Each row was made from one small tree. Brackets hold a mark, then the marks that hang from it, in alphabetical order. Every link used is in the known rows. Write each row's tree.
Known rows
{neke {lanomiz {demuz {zulo nivep}}}}: -0.446 -0.517 1.237 -1.033 -3.231 0.878 -1.340 0.400 1.656 0.290 0.264
 -4.555 1.172 5.500 0.071 -0.657 -0.998 4.244
{neke {volo nivep}}: 4.769 0.052 0.342 -0.117 -1.133 1.977 0.483 -1.236 2.746 2.028 -3.510
 -0.123 1.056 -0.898 -2.600 0.530 -0.486 0.493
{zulo demuz}: -1.161 1.350 3.105 -1.460 -1.380 -2.002 -2.075 -1.681 1.248 0.946 -0.750
 1.150 -2.705 2.091 0.622 2.399 -3.180 1.318
{zulo nivep}: -0.021 -1.136 1.033 0.240 -2.960 3.074 -0.389 -0.673 2.705 -1.753 0.682
 -0.746 1.401 3.299 -0.221 1.187 -0.388 1.786
{volo neke}: -0.001 0.754 0.904 -0.074 0.201 0.196 -2.582 -1.987 2.465 0.080 -1.496
 -1.219 -0.187 2.205 1.698 -0.942 1.441 0.094
{volo {neke lanomiz} nivep}: 4.545 1.750 0.965 -0.446 -0.546 -0.375 -0.385 0.509 -0.435 5.134 -3.696
 -1.223 2.284 -0.933 -0.954 -1.074 0.122 2.908
{volo {neke {lanomiz {demuz zulo}}} nivep}: 1.411 1.088 0.806 -1.924 -1.231 -1.448 -2.117 0.294 0.695 4.213 -2.725
 -3.149 1.011 1.742 -0.206 -2.386 -0.106 4.332
{neke {lanomiz demuz} {volo nivep}}: 6.383 0.092 -0.018 1.076 -0.918 1.041 0.976 0.616 -0.028 6.414 -4.205
 -3.153 1.292 0.878 -1.818 -1.411 -1.240 3.233
{zulo {demuz neke} nivep}: -3.473 0.943 4.652 -1.097 -1.815 -0.450 -4.401 -1.479 -0.765 0.547
 -0.066 0.079 0.565 5.131 1.776 2.663 -6.005 1.360
{zulo {demuz lanomiz neke} nivep}: -2.349 2.272 4.049 -2.297 -1.066 0.275 -5.093 -0.149 -3.573 4.222 -0.031
 -0.161 0.800 5.947 0.888 4.113 -6.737 4.057
{neke {lanomiz {demuz nivep zulo}} volo}: 3.995 -1.713 -2.062 -0.315 -1.610 -0.937 -0.344 -0.399 3.470 0.626
 -1.421 -5.415 -1.273 5.720 -0.278 -0.407 0.664 1.571
{lanomiz {neke {volo nivep}}}: 2.936 -2.826 1.523 1.427 -1.108 1.086 -0.527 -0.809 2.497 2.812 -4.256
 -0.264 2.546 -1.855 -2.285 -0.971 -0.168 1.178
{neke lanomiz volo}: 5.842 1.354 0.411 0.401 -0.215 0.244 0.213 -0.782 1.133 3.297 -3.750
 -2.987 0.854 0.971 -0.658 -0.016 0.189 -0.766
{lanomiz demuz {neke {volo nivep}}}: 1.732 -3.768 1.061 2.661 -0.845 1.316 -1.119 -0.312 2.025 4.108 -3.841
 -1.706 1.679 0.623 -1.290 -2.425 -0.416 3.179
{volo neke nivep}: 1.589 0.502 0.712 -0.551 -0.949 0.789 -1.390 -1.228 1.943 1.969 -2.509
 0.412 1.192 -0.295 -0.483 -0.903 0.493 2.176
{lanomiz demuz neke}: -2.902 -3.237 2.205 2.221 -0.948 0.385 -2.110 -0.831 1.142 2.809 -0.755
 -2.466 0.297 3.528 1.175 -2.485 -0.048 3.863
{zulo {demuz {neke volo}} nivep}: -0.532 0.556 3.595 -0.394 -1.059 -0.170 -4.707 -2.069 1.141 0.116 -2.034
 -0.749 0.933 4.705 1.407 2.634 -5.647 -1.368
{neke lanomiz {volo nivep}}: 7.667 1.117 0.453 0.044 -1.049 1.114 1.530 0.150 0.322 5.167 -4.694
 -1.789 2.239 -1.423 -2.902 -0.022 -0.712 1.397
{lanomiz {demuz nivep zulo} neke}: -3.745 -5.214 0.072 0.455 -2.573 -0.860 -1.937 -0.675 4.028 -1.282 1.247
 -3.224 -1.032 5.935 0.343 -1.539 1.222 4.154
{neke {lanomiz {demuz zulo}} {volo nivep}}: 4.502 0.737 0.339 -1.380 -1.520 -0.073 -0.254 0.158 1.384 4.235 -3.822
 -3.566 0.886 1.104 -2.065 -1.189 -0.956 2.717

Which tree is each row?
-3.741 0.674 3.269 -2.769 -2.502 1.487 -3.948 -2.066 0.968 -1.757 0.811
 -2.125 2.302 5.180 0.554 1.224 -2.817 0.704 -> {demuz neke {zulo nivep}}
1.160 -2.253 -1.028 1.755 -0.035 0.969 -2.328 -1.728 1.138 1.931 -0.951
 -4.195 -0.758 7.623 1.749 -0.652 -1.442 0.669 -> {lanomiz {demuz {neke volo} nivep}}
-0.884 -1.646 -0.445 -0.800 -0.770 -0.019 -3.456 -2.588 2.444 -0.402
 -0.608 -4.711 -1.089 7.837 1.239 -0.197 -1.427 0.121 -> {lanomiz {demuz {neke volo} nivep zulo}}
-0.192 -3.304 1.560 -0.009 -1.701 0.178 -2.367 -0.981 3.659 1.899 -3.532
 -2.203 1.435 0.853 -1.620 -2.058 -0.359 2.506 -> {lanomiz {demuz zulo} {neke {volo nivep}}}
-0.430 1.239 2.187 -1.924 -2.119 0.574 -2.917 0.528 -0.307 1.971 0.200
 0.395 -0.597 4.296 -0.368 4.299 -4.297 4.521 -> {zulo {demuz lanomiz} nivep}
-2.203 -0.201 1.141 -2.894 -1.837 -0.548 -2.573 -2.239 1.025 -0.972
 1.109 -2.064 -0.355 5.979 0.557 1.184 -1.348 0.832 -> {demuz neke nivep zulo}
1.667 0.757 -0.519 -3.230 0.153 0.390 -3.745 -1.488 -0.064 1.999 -1.053
 -3.597 -0.079 6.265 -0.379 2.780 -1.737 0.801 -> {demuz lanomiz {neke volo} nivep zulo}
2.291 -1.146 1.095 0.696 0.817 1.197 -2.532 -0.460 0.492 4.607 -3.343
 -2.266 1.484 1.714 -1.010 0.589 0.090 1.658 -> {demuz {lanomiz {neke volo}}}
-1.963 0.036 2.483 -1.285 -1.167 -2.488 -3.200 -1.737 -0.656 1.174 0.400
 0.050 -2.043 5.794 1.605 2.632 -4.626 1.511 -> {zulo {demuz neke nivep}}
1.073 1.080 2.474 -1.317 -0.946 -3.814 -2.015 -0.321 -3.013 4.209 -0.764
 -1.347 -0.906 5.197 1.164 2.464 -5.260 2.336 -> {zulo {demuz {neke lanomiz} nivep}}
0.371 3.326 2.153 -3.750 0.895 0.707 -4.957 -2.104 -1.307 3.758 -2.467
 -3.396 0.884 4.345 -0.120 2.105 -2.555 -0.091 -> {demuz lanomiz {neke volo} zulo}
1.175 -1.302 -1.053 -1.182 -2.590 -0.923 -0.106 0.295 1.746 1.098 0.806
 -4.727 -1.716 6.228 -0.114 -0.434 0.260 4.300 -> {neke {lanomiz {demuz nivep zulo}}}
-0.342 3.713 5.239 -1.683 -0.014 -3.541 -3.299 -0.859 -4.259 6.025
 -2.230 -1.264 -0.073 3.079 1.517 1.936 -5.955 1.502 -> {zulo {demuz {neke lanomiz}}}
0.383 1.948 3.010 -1.599 -0.116 0.549 -5.562 -0.770 -1.680 3.705 -2.179
 -1.115 0.957 5.640 0.794 4.026 -6.528 1.416 -> {zulo {demuz lanomiz {neke volo}} nivep}
2.546 3.512 3.252 -2.607 0.725 -0.839 -4.263 -0.540 -3.809 7.936 -4.203
 0.273 0.475 1.703 -1.220 3.607 -6.964 2.458 -> {zulo {demuz lanomiz {neke {volo nivep}}}}
0.146 1.726 1.625 -3.175 -0.602 2.630 -4.991 -1.357 0.011 1.379 -1.484
 -3.405 2.802 5.793 -0.271 2.730 -3.142 0.530 -> {demuz lanomiz {neke volo} {zulo nivep}}
4.217 3.155 4.192 -1.421 0.038 -2.616 -2.338 -0.734 -3.129 7.461 -5.490
 -0.745 1.534 0.202 -0.905 1.692 -6.402 0.941 -> {zulo {demuz {neke lanomiz {volo nivep}}}}
2.228 3.355 2.784 -2.594 0.235 -1.111 -3.094 -2.132 -0.800 3.430 -3.549
 -4.463 1.999 2.891 0.310 0.281 -2.217 -1.836 -> {demuz {neke lanomiz volo} zulo}
1.117 0.333 -0.013 -2.065 -1.357 -1.309 -1.668 0.181 -0.177 2.528 0.686
 0.396 -3.338 5.217 -0.494 4.341 -3.072 4.689 -> {zulo {demuz lanomiz nivep}}
5.828 2.337 2.119 -0.436 0.000 0.454 -0.696 -0.408 -2.807 7.538 -4.885
 -2.522 3.633 0.048 -1.663 -0.148 -3.213 0.768 -> {demuz {neke lanomiz {volo nivep}}}
4.223 2.488 1.512 -1.727 0.845 2.394 -2.500 -0.537 -3.592 7.663 -3.919
 -1.350 2.658 1.445 -1.968 1.730 -3.591 2.526 -> {demuz lanomiz {neke {volo nivep}}}
-0.494 2.050 4.718 -1.194 -1.845 -1.571 -3.245 -0.039 -2.935 3.775
 -1.287 -1.272 1.679 4.519 1.303 2.467 -6.487 2.167 -> {zulo {demuz {neke lanomiz}} nivep}
4.039 2.487 2.280 0.018 1.193 0.003 -1.975 -1.326 -2.205 5.571 -4.108
 -3.879 2.212 2.845 0.547 -0.183 -2.166 -1.209 -> {demuz {neke lanomiz volo}}
3.543 0.776 1.558 -0.372 -0.142 -3.378 -2.360 -0.996 -1.156 3.914 -2.883
 -2.448 -0.693 4.931 0.922 2.141 -4.913 -0.449 -> {zulo {demuz {neke lanomiz volo} nivep}}
-4.767 -2.790 2.762 -0.322 -1.503 -0.837 -3.122 -1.268 2.589 0.385
 -0.373 -2.710 -0.287 3.761 0.826 -2.000 0.199 3.268 -> {lanomiz {demuz zulo} neke}
